Each row comes from the steps of one walk. Every step used is in the known rows, and no mark comes twice. Write the walk behind each row, first mark first.
(in the rows, 128 means zero)
Known rows
keve > dapin > gorob > koguv: [154 186 166 127 131 136 144 128 106  90 123 160  88 118  62  78 106 104
 150 145 134 137 138]
tizap > dapin > liku: [117 206 155 150 127  76 125 153 154 139 136 171 108 118 166 150 115 108
 145 104 133 104 116]
tizap > dapin: [ 99 193 168 161 123 106 131 160 147 137 167 171  77 126 158 154 126  79
 136 107 144 101 117]
liku > tisuri: [ 92 183 166 147  90 169 109 131 117 129 134 170  90 139 138 154 129 108
 149 112 165  97 132]
liku > tisuri > meviko > dapin > keve: [110 150 180 121  93 107 112 178 136  82  94 141 149 170 131 165 106 144
 122 127 146 130 114]
dapin > liku: [132 205 141 137 108 125 107 144 144 131 114 166 137 116 158 170 125 118
 150 110 140 105 153]
koguv > meviko > dapin: [126 175 159 162 144 169 103 166 194  96 158 196 133 142 104 195 147  83
 136 105 123 113 144]
kisa > dapin > gorob > tisuri: [105 177 140 128 121 135 109 128  94  99 120 174  98  85  87  90  94  89
 182  67 145 114 143]
koguv > meviko: [125 192 157 147 119 164 113 146 158 141 149 186 113 139 107 192 114  78
 151 100 148 101 161]
tisuri > gorob: [ 95 159 152 139  90 148 124 164 111 124 147 136 148  98 148 162 130  95
 146 143 142 116 140]
keve > dapin > liku > tisuri > gorob > koguv > kisa: [111 137 132 113 108 102 124 109  77 112 100 110 132  96  63  45  99 148
 154 178 133 138  69]
liku > tisuri > gorob: [ 71 148 164 137  73 161 120 143  91 126 136 138 132 114 136 140 123 117
 153 143 157 113 120]
kisa > tisuri > meviko > dapin: [137 142 173 146 104 123 124 184 156  81 130 122 130 119 156 125 147  86
 131 102 138 126 116]
liku > tisuri > meviko: [ 98 156 184 130  75 134 131 156 102 126 107 142  95 148 159 150 106 116
 144 114 182 111 123]
meviko > dapin > liku > tisuri: [111 176 156 151 116 145  94 142 160  85 110 180 139 135 144 151 151 144
 144 115 133 114 115]
meviko > tisuri > liku: [107 159 139 126 114 170 117 164 104 138 117 157 131 152 153 194 163 127
 161  82 115 102 145]
keve > dapin: [122 187 160 132 103 159 137 155 114 114 135 147  74 112 111 130 133  79
 150 120 153 112 154]
gorob > koguv > meviko > tisuri: [144 170 155 157 147 161 124 147 147 136 165 198 120 158  55 148 124 111
 132 121 124 122 141]
koguv > meviko > tisuri: [128 178 143 155 131 187 112 159 153 139 143 180 137 162  90 201 139  92
 143 103 136 103 149]
tisuri > meviko > dapin > liku: [142 159 163 136 120  99 120 190 167  80  95 152 163 127 176 169 135 132
 128 118 131 127 126]
dapin > liku > tisuri > gorob: [ 90 160 150 129  75 132 115 135  95 129 103 137 163 108 147 135 110 146
 163 141 150 117 119]
tizap > dapin > gorob > tisuri > meviko: [105 150 167 155 120  72 147 179 115 114 103 157  96  91 156 109  77  98
 157  86 159 130  86]

Write each row's walk
[116 167 170 122  78 105 124 151 109 127  74 143 125 141 171 149  93 145
 153 113 171 113 122]
dapin > liku > tisuri > meviko
[109 146 141 145 114 181 126 169 125 137 145 149 179 137  90 190 132 100
 147 134 129 121 135]
koguv > meviko > tisuri > gorob
[152 150 168 140 115 127 119 169 157  61  97 119 157 126 141 125 132  93
 146 108 132 133 108]
kisa > tisuri > meviko > dapin > gorob
[161 151 144 126 124  90 116 120 124 102  98 101 138 123  98  78  89 100
 143 129 132 130  73]
dapin > gorob > koguv > kisa > tisuri > meviko
[117 134 152 137 108  93 120 207 139  84 100 156 151 106 131 142  99 126
 130  96 137 146 118]
gorob > tisuri > meviko > dapin > keve
[122 148 165 137 118 131 133 147 121 137 174 168 141 110  70 127  97 102
 144 148 126 136 144]
tisuri > gorob > koguv > meviko
[ 83 131 143 138 108 131 107 114  93 122 144 130 133 116  90  92 114 129
 136 170 137 124  68]
liku > tisuri > gorob > koguv > kisa
[113 133 153 148 119 146 138 163  98 120 162 146 155 120  94 116 140 130
 124 163 116 137 121]
meviko > tisuri > gorob > koguv
[107 127 118 147 137 140 114 145 109 119 148 123 173 124  84 121 144 127
 117 172 107 127  75]
meviko > tisuri > gorob > koguv > kisa
[111 132 174 128 118 116 111 146 138  94 150 170 179 149  31 118  91 149
 132 162 109 155 112]
liku > tisuri > gorob > koguv > meviko > dapin > keve
[151 146 186 141 145 107 130 169 153  54 115 163 142 138 116 122 115 129
 120 141 122 149 114]
tisuri > meviko > dapin > gorob > koguv
[ 87 144 138  84 105  77  99 100  65 115 135 115 145 141  30  64  65 139
 143 157 117 131  92]
liku > tisuri > gorob > koguv > kisa > dapin > keve
[135 148 151 126 143 151 125 147 115 147 143 191 123 161  75 159 128 135
 157  87 101 122 147]
gorob > koguv > meviko > tisuri > liku
[164 173 128 127 136 127 119  98 115  94 114 107 101 102  39  36 110  83
 158 135 124 130  82]
keve > dapin > gorob > koguv > kisa > tisuri
[104 137 134 143 138 154 102 163 125  76  95 184 144  88 140 145 147 131
 183  58 107 129 117]
meviko > dapin > gorob > tisuri > liku
[127 141 160 141  94 117 134 140  99 126 173 120 131  80 101  60 119  98
 147 141 126 136 122]
kisa > tisuri > gorob > koguv
[122 150 153  94 117  54 111 104  88 113  95 130 105 144  88  59  68 146
 148 120 144 120  89]
gorob > koguv > kisa > dapin > liku > tisuri > meviko
[153 180 157 123 163 144 117 115 120 102 143 189 126 170   4 107  96 107
 156 106 111 127 151]
kisa > dapin > gorob > koguv > meviko > tisuri
[ 89 147 135 133 101 142 115 160  88 141 119 176  95  79 156 141 127 116
 186  48 135 111 141]
gorob > tisuri > liku
[152 135 155 128 121  99 115 155 153  96 164 140 193 118  32  93  99 113
 135 142  90 162 120]
kisa > tisuri > gorob > koguv > meviko > dapin > keve
[160 134 150 144 131 102 115 147 161  97 153 150 189  90  64  75 121 122
 151 132  92 155 114]
kisa > tisuri > gorob > koguv > meviko > dapin > liku
[169 174 158 135 156 166 143 134 120 102 120 175 118 153   5 107 107 108
 152 135 123 140 134]
keve > dapin > gorob > koguv > meviko > tisuri
[ 98 144 141 145 103 173 127 175 108 123 141 131 173 122 131 169 154 114
 136 144 132 118 127]
meviko > tisuri > gorob
[153 178 125 143 138 124  95  94 139 108 124 129 132 117  75  78 113  93
 150 126 118 118  80]
dapin > gorob > koguv > kisa > tisuri
[102 168 183 134  94  53 140 158 119 135  96 145  96 142 180 126  85 136
 147 110 164 113  89]
tizap > dapin > liku > tisuri > meviko
[ 87 157 145 140 129 100 128 152  99 127 108 177  95  87 153 124 104 115
 193  51 123 120  98]
tizap > dapin > gorob > tisuri > liku
